Each row comes from the steps of one path. Every step used is in the known rows, and no mark comes twice. Write the path behind each row, first mark first.
Known rows
L, Z, R, G, Y, C: [-55.4 -37.7  46.9  32.7  17.5  -9.5   4.1  -2.7  21.4   9.1  23.8   8.7
 -31.7  -9.5  -7.5   1.7 -15.8 -17.9 -23.0   3.0 -22.0]
G, Y, C, R: [-47.0 -51.9  26.4  12.7  26.3  -8.3  15.4  18.9  15.1  24.2   9.1  55.6
  19.9  -1.1  -4.9   7.3   8.4 -23.4 -22.1 -43.9  -4.5]
G, Q, Y, C, R: [-44.0 -50.6  12.0  17.2  28.2 -18.9  34.5  23.4  -1.6  35.0  13.6  38.7
   9.7 -10.1  -3.7  31.0   4.0 -63.2  -0.6 -25.6 -13.1]
C, R, G: [-26.0 -32.4  -5.0  35.2  26.7 -17.3  25.7   1.8  17.1  11.8  39.5   0.9
  18.2  -6.6   0.1   7.6   7.0 -38.7 -22.5 -23.7   9.3]
Y, C, R: [-38.8 -27.7  19.7  15.7  32.4 -12.9  23.2   9.0   5.3  14.9   5.7  35.0
  24.3  -4.3  -2.3  22.9   8.6 -42.1 -21.5 -27.4  -2.9]
C, Y: [ -6.3 -37.5 -16.5   9.5   0.9 -22.8  20.3  16.6   5.0   6.3  17.4  27.5
  23.4   2.3  -3.0  32.0   5.7 -45.0 -14.4  -5.7  29.6]
L, Z: [-21.7 -25.4  11.0  10.8  -1.2 -17.0  16.4  -7.2   9.6   4.3   6.8  -6.1
   2.7  -2.0  -6.3  18.1  -7.6 -35.3 -11.7  -4.9  -3.3]
Z, R, C, Y, G, Q: [-49.3 -46.5  13.5   3.2  28.7 -29.9  18.7  57.1  -8.1  21.6 -11.0  36.8
 -16.9 -13.8  -4.5  34.0  -5.0 -46.4  14.2   0.5  31.8]
C, Y, R: [-17.3 -31.1 -44.5  12.8  12.5 -20.6  24.5  24.1   0.8  17.2  13.6  19.1
  18.2   4.5  -6.6  38.4   4.7 -33.9 -16.9 -12.2  34.2]
G, R, C, Y: [-10.6 -57.0 -18.1   4.9  40.1 -39.4  -7.3  29.6  -3.4  22.8 -11.1  52.3
  -3.1  -5.0  -3.0  26.4   5.9 -35.9   0.3   2.3  23.1]
C, R: [-24.6 -35.0  -3.0  16.8  21.2 -16.0  23.7   8.1  12.5   8.9  13.6  28.8
  26.9  -5.1   0.0  17.1  10.0 -40.9 -15.9 -31.8  10.3]
C, R, G, Q: [-36.6 -37.0  -2.6  32.6  19.4 -22.4  41.3  12.5   4.1  19.3  36.2  17.1
  15.8 -15.6  -1.9   1.5  -0.8 -47.4 -14.3 -13.3   2.7]
Q, G: [  2.6 -24.6 -15.6  13.7  12.3 -25.2  32.3  10.8  10.9  22.9  32.4 -28.9
  23.1  10.6  -3.0 -22.8  11.9 -38.2  -9.7  -4.4   1.7]
C, R, G, Q, Y: [-31.2 -54.8 -12.4  35.5  22.6 -23.5  36.9  17.0  11.0  31.5  48.4   2.4
   3.3 -12.0  -1.5  16.2   3.8 -59.9  -2.8 -21.4  -0.8]
Z, R, G, Y, C: [-34.8 -37.4  23.0  33.2  26.7 -20.3   4.8   8.2  17.3  20.0  24.5  22.9
  -8.3  -7.1  -3.6  -0.9   1.1 -17.3 -24.6 -10.6 -13.9]
C, Y, G: [-26.4 -28.8  -1.1   0.9   8.0 -20.6  13.6  42.7   2.1  16.1  19.6  -2.5
  22.1   4.1  -5.5  38.1   4.5 -40.0 -14.4 -16.4  45.0]
R, C, Y: [ -8.9 -50.7 -13.4   7.0  25.5 -28.0  14.5  19.3   2.8  16.8  -4.1  37.9
  11.5   3.1  -2.7  35.2   8.3 -41.6   1.2 -12.2  27.7]
Z, R, C, Y: [-20.1 -49.7  -4.2  13.1  30.3 -28.1   9.7  18.6   7.7   3.3 -10.3  49.3
 -11.1  -7.4  -0.3  34.8   5.1 -43.5   4.3   0.1  23.9]
G, Q, Y, R: [-18.4 -41.5 -48.1  15.4  15.0 -32.0  34.8  21.0  -6.4  47.6  13.3   2.1
   6.7  -1.8  -6.8  28.9   3.5 -45.0   4.2 -21.1  -0.5]
L, Z, R, G: [-33.3 -20.5  18.0  36.3  10.1 -17.3  12.6 -13.5  18.6  -6.3  27.8 -20.3
 -27.5 -13.8  -3.1   9.7 -14.1 -34.9 -16.0  13.9  -6.8]

Which path is each row?
[-20.5 -43.3 -34.5  10.7  16.3 -20.8  15.5  17.0   9.7  35.5   6.4  17.6
  17.5   6.9  -7.4   5.8   7.4  -5.2 -17.1 -39.2   7.6] : G, Y, R
[-35.8 -41.0   6.8  37.2  41.3 -16.1  20.4   7.3  17.7  31.5  42.8  -5.1
   6.3  -2.0  -2.4  28.5   9.4 -52.1 -17.3 -28.7  -6.2] : Q, Y, C, R, G
[-20.7 -53.0  -9.2   1.6  57.2 -44.0 -20.5  45.9  -1.5  54.7  -6.7 -11.7
 -10.5  -0.7  -4.4  29.4  11.9 -31.9  13.5 -28.8   9.4] : Q, Y, G, R, C
[-13.5 -20.6  -6.2  37.5  21.0 -27.8  13.5  -5.2  14.9   4.6  30.2  -4.4
  -3.3 -11.1   0.8   7.0   2.4 -35.0 -17.3   1.3   0.3] : Z, R, G
[-30.2 -35.1 -44.1  28.6  11.7 -25.8  42.7  28.7  -7.1  29.9  37.3  10.3
   4.0  -4.9  -7.9  23.5  -7.0 -40.2 -15.6   6.3  27.3] : C, Y, R, G, Q
[-34.0 -56.5   2.2  30.7  21.4 -14.3  17.9  10.9  26.1  21.0  40.7  20.2
  15.0  -3.2  -2.2  -6.2   8.7 -20.2 -24.4 -40.4   6.5] : C, R, G, Y
[-24.5 -22.2 -42.1  31.0  19.9 -30.1  40.3  13.3  -7.5  37.2  28.3 -10.5
  10.3  -6.8  -6.5   6.1  -3.5 -30.7 -14.7  -3.5   2.5] : Y, R, G, Q
[-15.2 -32.7 -39.4  11.7  44.0 -30.7  16.8  10.5  -1.9  37.2 -16.3   9.5
  12.0   5.6  -4.9  23.8   9.3 -20.7  -0.6 -28.6   8.3] : Y, R, C
[-53.4 -34.7  33.5  36.6  17.0 -20.5  23.8   2.0   5.4  20.3  29.1 -12.5
 -45.2 -18.5  -6.9  24.8 -18.9 -57.7  -1.2  21.0 -29.8] : L, Z, R, G, Q, Y, C
[  1.7 -30.2 -20.3  12.3  27.8 -35.6  10.0  19.3   4.0  28.6  26.9 -13.3
   6.1   1.4  -3.3 -30.6  10.3 -32.6  -9.4   8.2  -4.7] : Q, G, R
[-20.6 -40.8  14.5  10.2  16.8 -17.6  24.0  22.3  12.1  37.9  27.9  -3.1
  15.5  13.9  -7.5 -32.3  11.0 -21.8 -16.5 -17.0 -12.7] : Q, G, Y, C
[-19.5 -55.4 -33.9  10.6  39.2 -24.4  24.4  30.3  14.1  55.0  10.7  -7.6
   5.8  17.8  -8.4 -30.1  13.4  -5.5   2.1 -32.9   3.6] : Q, G, Y, R, C
[-19.3 -28.4 -47.2  31.2  18.0 -22.1  26.1  16.5   6.3  20.1  39.9  -6.5
  11.8   3.5  -6.3  29.8   1.7 -31.5 -24.2  -3.5  34.8] : C, Y, R, G
[-24.5 -40.9  17.0   8.3  16.7 -20.2   8.9  13.8   7.3  30.4   2.8  36.3
  22.7   4.0  -5.9   6.7   7.4 -17.9 -20.2 -27.8 -10.0] : G, Y, C
[-31.1 -22.6   4.5   1.6   9.6 -28.9  26.3  39.3 -11.1  32.2   5.5  -5.6
  19.5  -6.5  -6.6  14.5  -1.1 -39.0  -4.7 -16.0  11.7] : Y, G, Q
[ -6.2 -44.0 -15.2   7.2  50.0 -44.6  -9.1  13.8  -4.7  30.9 -20.6  37.7
   3.1  -6.4  -3.0   9.8   9.1 -25.8   1.8  -8.9  -1.8] : G, R, C
[-25.5 -40.4  13.5  26.8  22.7 -20.4  10.9   6.1  11.5  32.7  30.5   9.7
  13.3   2.7  -4.7  -0.7   4.5 -16.0 -28.4 -21.2 -10.2] : R, G, Y, C
[-40.8 -25.2  16.1  34.4  39.4 -13.8  23.7   2.8  11.2  18.0  31.5  10.5
  16.9  -5.4  -2.4  14.5   5.8 -39.7 -29.1 -19.0  -2.2] : Y, C, R, G
[-24.0 -57.4 -31.8   8.2  39.0 -27.4   9.9  19.6   6.8  47.0 -14.3  30.8
   7.1   9.0  -6.6   8.4   9.6  -2.3  -1.5 -46.2   6.5] : G, Y, R, C
[-37.2 -34.4   1.9  -0.8  -1.2 -24.3  29.0  54.3 -10.6  23.8  16.9  13.5
  16.2  -5.2  -7.6  31.5  -3.7 -48.6  -4.5  -5.1  37.2] : C, Y, G, Q
[-40.3 -49.4  19.9  11.9  19.7 -17.5   8.5   8.7  12.5  -7.2 -10.3  34.9
 -34.3  -9.5  -3.9  37.1 -12.4 -43.5   7.0  11.8  16.4] : L, Z, R, C, Y
[-39.9 -48.3   4.1  -4.2  24.8 -30.6  25.0  56.2 -13.5  34.8  -5.3  21.5
   6.3  -3.4  -7.3  32.5  -2.0 -45.0  10.5 -10.0  35.5] : R, C, Y, G, Q
[-21.9 -54.3 -45.5  12.1  39.8 -37.0  29.1  24.1  -8.7  58.6  -8.2  10.4
  -2.4   0.0  -6.6  31.7   4.5 -41.7  19.1 -26.7  -2.3] : G, Q, Y, R, C
[ -7.1 -35.8 -50.5  17.0  22.3 -27.4  19.0  11.6   6.6  39.8  16.0 -11.5
  10.3   7.2  -4.8  35.6  12.2 -36.0  -4.2 -33.1   6.8] : Q, Y, R
[ -9.3 -33.1 -54.1  36.1  28.5 -30.5  19.8   5.5  12.6  43.4  41.5 -41.3
   4.2   6.3  -4.3  27.7   7.6 -33.0 -12.2 -23.5   6.4] : Q, Y, R, G
